Known rows, with every step that occurs:
riti kini kuve: [ -6.4 -11.1   6.3 -23.3 -79.8   1.6   6.7  47.1 -48.6  37.7  23.6  15.5
  -7.3  -8.9 -13.8 -24.4 -51.7 -28.9  12.6  69.3  -3.4 -21.0  14.4  47.6]
tinim riti kini tedu mopop: [ -0.1 -17.0 -11.0 -14.3 -11.1 -28.2 -10.1  45.8 -54.8  -3.2  11.2 -33.8
  20.4   1.2  18.8  -4.5 -15.8 -39.8 -22.6  -2.8   6.8 -25.1  11.6  28.4]
kepe mopop riti kini tedu tinim: [ 19.0 -44.4  26.6  25.8 -16.2   0.0 -11.6   4.2 -55.0  30.4  -4.9 -32.0
   3.6 -18.7  18.2 -29.5 -29.9   4.6   4.4  41.4 -47.8 -23.0  10.2  -1.0]
mopop tedu kini kuve tinim riti: [-17.9   0.7  -2.8  -9.4 -66.2  40.7  29.2  52.7 -59.1  65.7 -34.4  15.3
  -1.0  26.3 -10.4 -21.9  -3.8 -50.4  18.3  -3.6  16.8 -23.5  12.6  22.6]
kini kepe mopop: [-15.1 -39.9  12.0  43.6 -53.8 -20.1  -0.3  -3.4 -48.1 -32.5 -14.8  -0.5
   5.7  23.0 -20.9 -13.0 -41.7 -21.6  35.3  42.2 -10.3 -43.6  21.6  20.1]
tinim riti kini kepe mopop tedu: [ -1.3 -25.4  -9.6  43.4 -34.9 -18.4  -7.0  19.3 -40.6 -37.5   8.7 -24.5
   9.5  11.2   3.0  -2.6 -41.8 -12.8  24.7  29.7  10.4 -35.0  43.3  -4.8]
tedu mopop riti kini: [ -7.7 -18.5  -3.2 -10.7 -46.4  14.8   2.1  17.1 -29.2  20.4 -26.0   3.3
 -13.2  11.1  14.3 -26.6 -26.8   5.0   8.5  30.2 -15.9  11.6   8.1  13.2]
kepe kini riti mopop: [-55.8  13.1  -4.1  21.3 -50.6  16.1  -2.9  49.9 -15.6  29.5 -42.4  -2.9
  29.6  37.6  -3.4  -0.2 -24.0 -17.2  20.7  43.5  23.4 -28.9  19.8  30.2]
kepe kini kuve: [-26.5  -9.3   8.3 -19.6 -82.3   0.0  12.9  48.3 -15.0  29.7  -9.4  52.5
  28.3  20.6 -16.7 -14.2 -36.3 -26.2  16.1  44.5   5.1 -13.2   3.4  45.0]
tedu kini riti: [-50.8   2.5  19.6  10.7 -69.2  25.1  12.3  34.2 -77.1  34.8 -56.8  26.8
  15.5   6.0 -20.0 -23.9 -19.2 -35.5  12.9  -3.9   3.1 -69.5  21.4  42.3]
kuve kini kepe: [ 25.9 -35.2   1.4  11.5 -78.0   3.3  18.9  24.6 -57.3 -26.5 -41.9 -13.5
  -4.3  11.9 -13.5 -41.3 -62.4 -35.8   4.7  39.9 -11.9 -23.5   8.0  34.0]
kepe kini: [-10.3  -3.3   5.1 -11.6 -74.0  -1.1   2.4  27.2 -28.8  17.8 -37.0  38.2
  19.4  28.2  -5.9 -17.3 -39.6  -9.8   3.7  21.8 -16.2 -11.2   6.3  30.7]
riti mopop tedu: [ -3.0  10.0   8.6  36.1 -72.4  31.5  10.4  11.2 -41.6  32.2 -23.7  -5.1
  -8.7  38.8   1.3  -4.0   7.2   3.8  23.1  43.7 -11.9 -23.9  10.8  21.2]
tedu mopop riti tinim: [-27.1 -27.3   7.0 -19.9 -31.5   7.6   2.7  -2.7 -32.1  43.3 -54.3  18.4
 -24.7  32.6  20.7   3.8   2.5  -4.1  24.1  30.9 -12.4  23.5   2.0  17.1]
tinim riti mopop: [-29.4   3.8  -3.0   7.3 -41.2   6.3 -12.1  37.6 -59.3  31.9 -20.2 -48.4
  23.8  44.8   2.4 -14.0   8.0 -40.2  24.3  28.0  28.7 -14.9  30.4   9.7]
kepe mopop: [ -8.9 -26.3  13.6   9.8 -53.1 -14.3  11.6  -3.3 -48.3  24.0 -10.7  -2.1
  14.8  22.0 -12.2 -14.3 -23.9  -5.9  41.1  36.3 -25.7 -29.0  22.4  15.6]
mopop riti: [-20.9 -16.9  18.9   6.7 -69.9  23.3   4.7  10.4 -57.0  22.1 -31.3  -3.1
  14.3  23.9  -0.2 -37.8 -13.6 -13.1  26.7  29.9 -33.0  -3.7  16.9  19.7]
tedu mopop riti: [-24.2 -24.2  10.4   0.2 -53.1  17.7  11.9   1.5 -36.7  13.1 -42.9   9.5
  10.3  30.1   3.5 -23.8   4.2  -6.2  22.9   8.7 -18.1   4.0   5.1  16.4]
riti mopop tedu tinim: [ 16.7  -3.6  27.5  38.8 -67.8  42.1   3.0  -0.7 -57.2  52.6 -48.7   5.7
 -12.8  20.1   0.2  -9.9  15.9   9.1   9.4  22.1 -12.3 -29.1   5.9  10.2]
kepe kini kuve tinim riti mopop: [-35.5   4.6 -26.6 -19.6 -39.3  16.5   1.5  76.4  -3.5  64.4 -20.9 -30.5
  11.9  57.5   0.1  -8.9 -22.2 -54.0  23.3  50.6  48.7  21.0  11.1  16.1]
tedu mopop riti kini kepe: [-13.7 -30.9  -4.4  23.3 -44.6   8.1  -9.0  14.7 -28.5 -37.7 -28.0   4.1
 -23.0  12.4   5.2 -24.8 -43.4 -11.1   2.6  36.7   1.0  -4.5   5.3  19.5]
tinim riti: [-18.4  -8.8   7.9 -12.0 -54.2  -7.2  -0.6  31.9 -77.5  15.0 -16.6 -24.1
  38.1  23.9  -4.6 -21.8  -8.1 -45.6  16.0  -3.4   4.5 -19.8  32.8  20.8]
riti mopop tedu kini kuve: [-30.7  11.8  13.6  29.3 -84.1  50.4  19.0  36.4 -32.3  66.8 -29.2  44.4
 -16.8  29.2 -13.9  -9.6  14.0 -13.6  24.3  52.3  21.4 -49.4  -1.9  31.7]
kini riti mopop tedu tinim: [-18.8  -0.1  26.2  55.2 -59.5  45.1   5.9  15.0 -65.4  45.5 -49.5 -11.6
  12.2  10.7  -3.8  -1.1  16.4  -3.2  17.7  13.0   3.1 -50.5  20.7  18.8]
kuve tinim riti mopop tedu kini: [-13.0  20.4 -14.2  15.2 -43.8  53.3   9.9  38.2 -52.8  69.5 -66.2 -26.0
 -27.9  55.0   6.6 -16.0   8.3 -28.9  13.1   1.9  21.4 -15.4  11.5  -1.3]

Rows:
[-19.1 -16.8  -7.5 -30.3 -56.4   9.2  15.6  58.1 -64.0  48.8  -1.8 -31.8
  18.8  26.3 -14.4 -23.8 -23.8 -70.4  28.0  19.6  14.6   1.8  21.7  31.8]
kini kuve tinim riti
[-23.8 -32.6  12.3  -4.3 -13.9  -5.5  -2.2   6.4 -40.7  28.0 -31.4   2.6
  -8.7  20.7  31.6  12.2   8.0 -14.8   3.0  31.8 -27.4   6.3 -10.0  31.3]
kini tedu mopop riti tinim
[-33.1   5.9   0.9  62.0 -52.6  32.3  -9.4  32.9 -50.8 -12.2 -55.5  -1.5
  -5.3  43.7  -5.3  -7.5   8.7 -37.8   8.7  10.8  48.3 -57.8  18.9   6.0]
tinim riti mopop tedu kini kepe
[  6.9 -44.2  22.3  61.0 -36.6  -4.5  -2.0  -7.5 -63.6 -25.9 -33.8 -11.6
  30.9  11.9  -8.7  -1.6  -2.4 -17.2  23.5 -14.4   9.1 -47.5  33.9 -12.9]
kini kepe mopop tedu tinim riti
[-14.7  18.3   9.9  35.7 -72.9  51.7  10.6  15.0 -43.4  51.9 -58.4  29.8
 -27.0  37.5  -3.5 -13.0  11.5   1.0  13.8  30.1   1.4 -47.2   1.6  16.3]
riti mopop tedu kini
[  9.6 -10.2 -10.0 -34.2 -69.0  16.6  14.0  53.1 -49.3  60.5   9.8  -9.7
 -34.6   1.8  -9.9 -31.2 -69.8 -36.2  12.4  67.2 -12.0   4.5   6.2  44.5]
riti kini kuve tinim
[ 19.5 -10.6  14.1  38.5 -60.2  49.5  28.6  26.5 -54.4  51.5 -66.4 -36.9
  10.7   2.0   2.8 -18.7  -3.8  -1.9  13.5  24.6   1.4 -33.1  16.9  10.1]
kuve kini riti mopop tedu tinim
[ 11.0 -30.5  14.8   8.2 -38.2  -2.4   7.4  26.7 -45.9  48.3  17.0  -6.0
  25.1 -16.2  -2.1  -5.3 -10.7 -10.1  28.2  23.1  14.5 -25.9  34.0  -8.4]
kepe mopop tedu tinim riti kini kuve
[ 34.7 -26.2   5.8  11.7 -18.8   8.5  -1.0  44.8 -70.7  39.7 -40.4 -82.2
  26.2   9.0  17.4 -27.8   0.3 -49.3 -17.3  17.2  10.0 -23.6   6.3   5.0]
kuve kini tedu tinim riti mopop
[-24.5 -24.2  -0.4 -17.4 -54.3  15.6  10.2  34.0 -16.1  32.0   4.0  15.6
  -3.2   2.8   3.0 -25.2 -24.3 -12.7  22.7  51.4   4.8   7.3   5.8  29.1]
tedu mopop riti kini kuve
[ 29.5 -10.5  14.3   2.1 -51.5  15.3  -3.6  26.0 -78.8  35.1 -21.7  -9.0
   7.4 -12.8   9.7 -20.1 -13.4  -9.9  -8.5 -14.5  -5.0 -21.3  30.6   0.6]
mopop tedu tinim riti kini
[-16.8 -30.3  15.7  16.0 -33.8   3.1   6.2  10.3 -43.3  -1.7 -19.2  -5.3
  24.5  19.3  13.2 -18.0   8.1 -16.3   0.6   8.5 -33.4 -14.4  -6.3  30.4]
kini tedu mopop riti
[-13.6  -4.5  -7.0  13.6 -56.0  25.4  22.6  47.0 -45.2  40.0 -45.3 -59.5
  15.2  21.2  -1.2 -24.7 -28.9 -27.8  25.3  55.9  11.5 -23.8  23.8  27.7]
kuve kini riti mopop
[-25.9 -19.0  16.3 -12.7 -50.1  13.8  -2.5   7.8 -53.4  48.5 -40.7   7.4
 -16.3  26.9  15.5 -10.1 -13.5 -11.8  25.6  52.7 -27.2  16.6  14.1  20.9]
mopop riti tinim
[ 15.0 -10.1   7.0  -1.6 -52.1 -12.0  -8.1  37.0 -69.4  10.7  18.1 -13.0
  -2.0 -11.3   7.2 -21.8 -50.4 -23.8 -20.3  44.0 -38.3 -37.2   5.5  47.8]
riti kini tedu
[ 26.9 -25.3  11.0  16.7 -28.5  -4.1  -0.5   8.6 -59.5  35.6  -9.3 -18.8
  15.5  -8.0  10.2  -7.7 -15.2   4.8  17.0   0.4  -7.6 -24.2  37.8 -21.0]
kepe mopop tedu tinim riti kini
[-49.4   6.5   6.5  29.5 -54.1  21.5   0.0  35.9 -55.2  33.6 -27.5 -34.2
  18.3  26.9  -8.8  -7.8  -7.6 -29.7  30.2  43.5  15.2 -41.1  27.3  34.5]
kini riti mopop
[ 10.2 -46.9   9.7  28.2 -18.5 -22.1 -24.6  15.3 -65.6 -15.7 -18.6 -33.4
   4.1  -7.3  -5.5 -16.6 -47.8 -33.3  10.3  15.3  22.5 -37.4  36.4 -10.2]
tedu tinim riti kini kepe mopop
[ -2.0  -4.8  -5.6 -23.5 -46.9 -10.4  -9.8  46.3 -69.2  20.3   1.6 -30.3
  16.6   5.5   5.2 -25.5 -37.8 -35.7   1.3  17.8   5.5 -12.1  37.0  16.1]
tinim riti kini
[-15.8  11.5  -3.1  15.3 -75.1  65.8  28.0  41.5 -30.7  87.9 -43.8  17.7
 -45.7  41.1 -11.5 -16.2  -5.1 -21.0  24.6  52.5  11.1 -23.1 -10.1  29.3]
riti mopop tedu kini kuve tinim
[  4.1 -33.5 -26.3  13.7 -15.4 -17.5 -10.7  33.7 -48.8 -12.2  -7.3 -68.3
 -18.9  21.6  -0.1 -18.8 -74.1 -45.2  21.9  38.7  12.4  -5.2  34.5   0.5]
kuve tinim riti kini kepe mopop
[  4.0 -59.8  -4.0  18.8 -29.8  -4.0  11.7   0.6 -23.7   3.1 -53.0 -31.4
 -24.3  25.6  13.5 -15.7 -52.3 -10.2  44.4  83.5 -15.2  16.2  16.9  -2.8]
kuve kini kepe mopop riti tinim
[ -7.2  -9.1  16.4  13.5 -35.0  16.3 -16.7  23.7 -73.6  48.3 -45.6 -42.5
  17.1  24.3  -0.4 -16.1  17.1 -38.7   9.0   5.4  29.5 -21.3  21.2  -0.5]
tedu tinim riti mopop
[ -3.1   5.7  -6.4  32.1 -66.6  40.0  33.8  38.9 -38.7  37.7 -42.0 -44.3
  15.8  21.9   5.0 -13.6 -14.5  -4.6  27.5  46.6   0.2 -28.3  23.3  19.8]
kuve kini riti mopop tedu
[-33.1 -47.8  11.8  34.2 -25.9  -9.5 -11.9 -10.1 -32.8  -4.8 -34.7  -3.4
 -19.9  31.8   8.0   2.7 -29.8 -12.1  48.1  71.9 -11.9  -1.8  20.9   4.4]
kini kepe mopop riti tinim
[ -2.9 -31.5   7.0  23.8 -21.6  -8.2  -7.3  16.9 -37.7  12.2  19.8 -36.4
   8.0  -0.5  21.2 -23.4 -39.4   1.1  17.8  63.5 -48.1 -17.4  15.6   9.7]
kepe mopop riti kini tedu
[-30.9  -7.9  -3.8 -30.8 -56.6  27.4  16.9  62.3 -65.3  67.5 -35.3  -0.7
  -0.8  26.1 -18.2 -32.7 -19.5 -73.0  15.4   5.0  27.3 -19.2  11.3  29.4]
tedu kini kuve tinim riti
